What can hang from each mark:
k126: k488 k638
k429: k126 k426
k638: k126 k290 k757
k290: k126 k662 k757
k426: k429
k488: k426
k757: k290 k429 k638
k652: k638
k662: k488 k638

Each row was made from one small tree. Brackets hold a mark, then the marks that hang from it, in the order of their numbers. Every link used is in the known rows. Write each row's tree.
Known rows:
(k488 (k426 (k429 (k126 (k638 (k290 k662 k757)))))): [-1.32  2.94  1.45  3.34 -1.10  3.71  4.89  2.47  0.94 -2.14  2.13  0.17
 -2.03  4.67 -0.05 -5.35  1.13 -0.02  0.09 -1.70 -0.27 -1.94  0.84 -1.59
 -0.38]
(k757 k290 k429): [-0.72  1.86  2.33  2.62  1.47  2.06  3.51  3.87  0.25  1.09  3.29  1.41
  2.69  2.31  0.28 -2.71  4.86  1.89  2.14 -2.39  3.52  0.39  0.98  1.66
  0.75]
(k429 (k126 k488) k426): [-7.44  2.62  1.86  3.20 -3.87  5.13  4.63  5.04 -0.83 -3.93 -0.95  0.28
 -0.32  3.10 -1.94 -6.84  4.30  0.82  0.65 -2.89 -1.27 -1.70  1.12 -4.15
 -2.20]
(k426 (k429 (k126 (k638 k290 k757)))): [-2.44  3.44  0.35  2.47 -0.34  3.66  2.31  1.66 -0.09 -0.45  0.93  1.37
 -1.75  3.64 -0.23 -7.20  2.82  0.23  0.72 -0.74  0.53 -3.28  0.57 -1.36
 -0.61]
(k638 k757): [-0.66  1.93  0.50  2.32  1.43  1.06  1.15  2.13 -1.29 -2.27  4.18 -0.97
  0.99  1.45  0.48 -5.88  1.56  0.72  0.67 -2.39  1.54  1.50  0.14  0.13
  0.30]
(k757 k290 (k429 (k126 k488 k638) k426)): [-3.88  4.08  2.13  3.77 -0.02  4.48  4.60  5.54  0.94  0.74  0.31  3.11
  2.65  3.02 -0.49 -2.77  7.49  2.52  1.88 -2.28  2.08 -1.37  1.83 -0.98
 -0.18]
(k290 (k126 (k488 (k426 k429))) k662 (k757 k638)): [ 0.81  2.15  1.86  2.01  1.50  0.40  7.41  5.39  0.91  0.22  4.08  0.31
  1.00  1.84  1.34 -0.55  1.70 -1.77 -0.11 -1.84  1.93  2.41 -0.20 -1.85
 -0.91]
(k126 k488 k638): [-3.99  1.75 -0.21 -1.63  1.07  2.73  0.09  2.85  0.41 -3.17 -0.06  0.21
 -0.48  1.74 -2.01 -6.96  0.51  0.23 -0.35 -1.39  0.44 -1.92  2.46 -2.14
  0.73]
(k652 (k638 k126 k290 k757)): [ 0.82  0.49  0.19  3.70  1.36 -2.27 -0.51  0.68 -1.04 -0.59  3.54 -0.56
  3.11  1.30  0.99 -6.55  2.17  0.51 -0.28  0.06  2.14  1.49  0.26  2.81
 -0.09]
(k488 (k426 (k429 (k126 k638)))): [-2.52  2.82  1.99  2.28 -1.81  4.74  4.36  2.69  0.19 -2.75  1.57 -0.45
 -3.03  5.16 -1.40 -6.93  0.10 -0.55  0.64 -1.82 -0.87 -2.35  0.61 -2.13
 -0.17]
(k757 k429 (k638 (k290 (k126 k488) k662))): [ 0.03  2.87  1.87  3.26  1.91  0.30  4.33  4.18  0.16  1.45  3.47  1.62
  3.82  0.70  0.48 -1.14  5.17  0.16  0.88 -0.97  3.59  1.28  0.47  0.93
  0.36]
(k662 (k488 k426) (k638 k126 k290)): [-0.03 -1.19  0.33  1.93  0.36 -0.94  4.28  2.68 -0.63 -2.87  4.95 -3.14
 -1.00  2.05  1.60 -5.56 -1.69 -0.87 -0.63 -0.95  0.64  2.51  0.67 -0.70
  1.57]
(k757 (k290 (k662 (k488 k426))) k429): [-0.05  0.62  2.62  3.79  0.90  0.82  4.55  4.11  0.98  0.56  3.72  0.41
  2.83  3.14  1.93 -0.85  3.68  1.20  1.39 -2.76  2.43 -0.57  1.57  1.20
  1.91]
(k638 (k126 (k488 (k426 k429))) (k290 k662) k757): [ 0.04  1.82 -1.04  4.99  0.40 -0.85  5.26  3.36  0.56 -1.65  4.59 -0.29
  2.35  1.49  0.62 -3.10  3.11 -0.57 -2.12  0.30  0.25  0.79  0.60 -0.24
 -2.23]
(k638 (k126 (k488 k426)) (k290 k662 k757)): [-0.50  0.95  0.07  3.62  0.42 -0.86  5.99  3.84  1.14 -1.16  4.20 -0.76
  1.88  1.48  0.94 -2.85  2.74 -0.91 -1.73 -0.07  1.26  1.61  0.58 -0.17
 -2.02]
(k426 (k429 (k126 k488 (k638 (k290 k662 k757))))): [-3.23  3.21  0.23  2.05 -0.58  3.59  3.71  2.64  0.71 -1.08  0.05  1.55
 -1.68  3.40 -0.32 -6.02  3.19  0.15  0.16 -0.97  0.25 -3.66  1.28 -2.58
 -1.14]
(k426 k429): [-2.90  1.11  0.69  0.51 -1.29  3.40  2.68  2.24 -0.97 -2.24  1.78 -0.16
 -2.22  3.22 -1.75 -7.37  0.41 -0.29  0.61 -1.83  0.06 -1.64  0.07 -1.18
 -0.88]
(k426 (k429 k126)): [-3.80  2.43  1.66  2.01 -1.91  4.21  3.77  2.52 -0.74 -1.36  0.69  0.22
 -2.61  4.01 -1.00 -7.61  2.07 -0.48  1.34 -1.52 -0.07 -3.10  0.05 -2.15
 -1.20]
(k662 (k638 k126)): [-1.77  1.05  1.08 -0.77  1.98  0.14  2.56  3.39 -1.83 -2.13  2.51 -1.92
 -0.15 -0.11  0.50 -7.01  0.17 -0.85  0.88 -1.03  1.81  4.19 -0.37 -1.08
 -0.47]
(k429 (k126 k488 k638)): [-4.86  3.26  1.68  1.18 -0.25  3.59  1.92  3.02  0.24 -1.73 -0.82  0.29
 -0.95  3.01 -0.50 -7.35  2.82 -0.19  1.09 -1.21  0.47 -3.36  1.83 -2.99
  0.11]
(k638 k126 (k290 k662) (k757 (k429 k426))): [ 0.06  2.68  0.23  6.34  1.45 -1.10  4.06  4.04  0.01  0.85  5.13  0.10
  4.83  0.72  1.89 -2.22  5.42 -0.02 -0.83  0.13  2.00  2.76 -0.74  1.71
 -1.46]
(k429 (k126 k638)): [-3.58  3.20  2.27  1.52  0.34  3.17  0.84  2.04 -0.18 -0.43 -0.06  0.08
 -0.86  3.21  0.78 -7.71  2.47 -0.37  1.71 -1.11  1.22 -2.59  0.90 -1.45
  0.82]
(k652 (k638 (k290 (k757 k429)))): [ 0.32  0.55  0.91  3.16  1.16 -0.79 -0.23  0.72 -0.18 -0.91  2.76  0.22
  2.54  1.76  0.77 -5.86  2.54  2.02  0.36 -1.46  2.90  0.60  1.12  2.59
  0.66]
(k662 (k638 k290)): [-0.95  0.62 -0.35  0.21  1.67  0.19  1.20  1.39 -1.20 -3.07  2.49 -0.26
  0.51 -0.33  0.84 -6.58  1.06  1.92  0.09 -1.89  2.21  2.70  1.30 -0.12
 -0.12]

Write each row's tree:
[ 0.33  0.98  2.41  3.22  1.97  0.00  5.23  4.73  0.65  0.72  3.75  0.10
  2.96  2.07  2.48 -0.84  3.59  0.79  1.38 -2.14  2.77  1.41  1.16  0.73
  1.57] | (k757 (k290 (k662 (k488 k426) (k638 k126))) k429)
[-0.16  2.54  3.00  4.62  1.64  0.88  5.33  4.40  1.65  0.13  3.86 -1.45
  0.81  3.68  3.71 -1.50  2.47 -0.68  1.06 -2.48  1.87 -0.10  0.56 -1.03
  2.37] | (k290 (k662 (k488 k426)) (k757 (k429 (k126 k638))))
[ 0.44  2.72  0.80  1.68  3.01  0.95  4.24  4.18 -0.54 -1.75  4.03  0.17
  1.62  0.34  0.85 -3.50  2.35  1.71  1.01 -2.36  2.60  4.12  0.94 -0.91
  0.16] | (k662 (k638 (k757 (k290 (k126 (k488 k426))) k429)))
[ 0.13  3.62  0.53  6.23  1.45  0.98  2.63  2.02  0.14  0.18  4.63  0.86
  2.96  1.75  1.50 -3.97  5.60  2.06  0.60 -1.09  2.82  0.07  0.66  1.42
 -0.07] | (k638 k290 (k757 (k429 k126)))
[-0.92  3.82  2.96  2.12  2.31  1.15  4.49  5.19 -1.13  1.75  3.52 -0.09
  2.50  1.03 -0.38 -3.06  4.65 -1.57  2.30 -0.55  3.52  3.21 -1.27  0.62
  0.51] | (k757 k429 (k638 k126))
[-0.93  0.41 -0.47  0.59  1.78  0.10 -1.49  0.45  0.63 -0.91  1.68  0.32
  0.84  1.89  1.53 -5.88  0.52  0.54 -0.75 -0.82  1.54 -1.95  2.03  0.94
  2.19] | (k126 (k638 (k290 (k662 k488))))
[-0.83  3.41  2.39  2.43  1.63  2.17  7.17  6.96  0.26  1.36  4.57  0.80
  2.02  1.35 -0.56 -1.29  4.11 -0.79  1.20 -1.92  3.38  4.13 -1.05 -1.16
 -0.81] | (k290 (k126 k488) (k757 (k429 k426) k638))
[-4.02  3.25  2.58  4.60 -0.67  3.33  3.15  4.43  0.48 -0.09  1.03  0.55
  1.64  3.30  0.59 -4.32  4.74  0.65  1.21 -1.72  1.06 -1.69  0.75 -0.97
  0.87] | (k757 (k429 (k126 (k638 (k290 (k662 k488)))) k426))
[ 0.61  1.50  0.57  1.16  2.87 -0.07  3.19  2.77 -0.41 -0.56  4.22 -0.07
  1.14 -0.15  1.62 -4.66  1.69  1.18  0.45 -1.43  3.57  4.19  0.24  0.30
 -0.11] | (k662 (k638 (k290 k126 (k757 k429))))
[ 0.38  0.13  1.02  1.46  2.89 -1.99  4.23  3.85 -0.21 -1.16  4.30 -2.55
  0.83  0.56  4.25 -2.85  0.53 -1.07  0.19 -2.15  2.22  3.89 -0.06 -1.09
  1.25] | (k290 (k662 k488 (k638 k126)) k757)
[-1.08 -0.94  1.13  0.59  0.14  0.71  3.42  2.78 -1.02 -4.63  3.86 -3.34
 -2.13  2.45  1.06 -6.12 -2.77 -0.11  0.38 -2.98  0.10  1.85  1.21 -1.98
  2.62] | (k662 (k488 k426) k638)
[-2.71  2.37  2.33  2.80 -2.52  4.68  5.25  2.94 -0.14 -3.19  2.01 -0.83
 -2.99  5.15 -1.50 -6.75  0.21 -0.53  0.74 -2.20 -1.03 -2.04  0.41 -2.20
 -0.68] | (k488 (k426 (k429 k126)))
[ 0.32  0.94 -0.06  3.72  2.12 -0.70  2.77  2.34 -0.66 -1.73  4.85 -1.44
  0.92  1.06  2.98 -4.46  1.85  1.49  0.50 -1.84  2.27  1.77  1.25 -0.42
  2.34] | (k662 k488 (k638 k290 (k757 (k429 k126))))
[-0.52  2.28  3.14  2.94  1.22  2.09  5.67  5.70  0.25  1.89  5.40 -0.46
  1.23  2.44  0.47 -2.99  2.22 -1.04  1.33 -1.86  3.19  3.70 -1.87  0.18
 -0.48] | (k290 k126 (k757 (k429 k426)))
[-4.70  2.44  1.26  1.80 -2.35  4.54  4.45  3.20 -0.44 -2.30  0.16  0.33
 -2.64  3.89 -1.85 -7.36  2.30 -0.34  0.91 -1.60 -0.59 -3.59  0.72 -3.21
 -1.72] | (k426 (k429 (k126 k488)))
[-1.58  1.63  0.22  4.17  0.65 -0.50  5.93  4.98  1.03 -0.03  3.71  0.00
  3.31  0.85  0.75 -2.17  4.84 -0.43 -1.30 -0.08  1.89  2.05  0.18 -0.01
 -2.22] | (k638 (k126 k488) (k290 k662 (k757 (k429 k426))))
[-0.58  2.63  0.41  1.58  2.69  1.14  3.77  4.55 -0.97 -1.70  3.41  0.70
  2.23 -0.25  0.68 -3.67  3.25  2.12  0.98 -2.53  2.54  4.44  0.75 -1.03
 -0.30] | (k662 (k638 (k757 (k290 (k126 k488)) (k429 k426))))
[ 1.42 -0.42  0.94  2.72  1.34 -0.38  5.18  3.10  0.24 -1.73  6.13 -2.24
 -0.67  2.32  2.32 -3.71 -1.16  0.18 -0.13 -1.95  1.97  2.95  0.72 -0.41
  2.27] | (k662 (k488 k426) (k638 (k290 k126 (k757 k429))))
[ 1.09 -0.50  0.21  4.23  1.22 -3.41 -0.34  0.74 -0.71 -0.61  3.64 -1.10
  3.47  1.46  2.33 -5.40  1.69  0.08 -0.67 -0.09  1.69  0.83  0.60  2.63
  0.71] | (k652 (k638 k126 (k290 (k662 k488)) k757))
[-2.32  3.49  0.68  2.07 -0.03  3.90  2.66  2.10 -0.15 -0.02  0.74  1.66
 -1.62  3.75 -0.11 -6.65  3.19  0.39  1.27 -1.13  0.79 -3.05  0.64 -1.44
 -0.45] | (k426 (k429 (k126 (k638 (k757 k290)))))
[ 0.74  0.48  0.74  2.80  1.69 -1.34 -1.02  0.80 -0.94 -1.44  2.36  0.40
  3.28  1.46  1.59 -5.26  2.40  2.07  0.68 -2.22  2.17  0.65  1.47  2.14
  0.94] | (k652 (k638 (k757 (k290 k662))))
[-1.72  0.92  1.35  3.13  0.92 -0.25  3.07  3.72 -0.70 -2.60  2.51 -1.58
  1.51  1.19  3.22 -3.60  1.71  0.36  0.46 -2.84  0.65  1.18  1.02 -1.83
  1.47] | (k290 (k662 k488 (k638 (k757 (k429 k126 k426)))))
[-2.51  1.51  0.65 -0.55  0.81  1.41  4.61  4.28 -1.22 -3.46  2.01 -1.58
 -1.20  0.72 -0.98 -6.65 -0.04 -0.87  0.17 -1.08  0.48  3.12  0.23 -2.70
 -1.26] | (k662 (k638 (k126 (k488 (k426 k429)))))
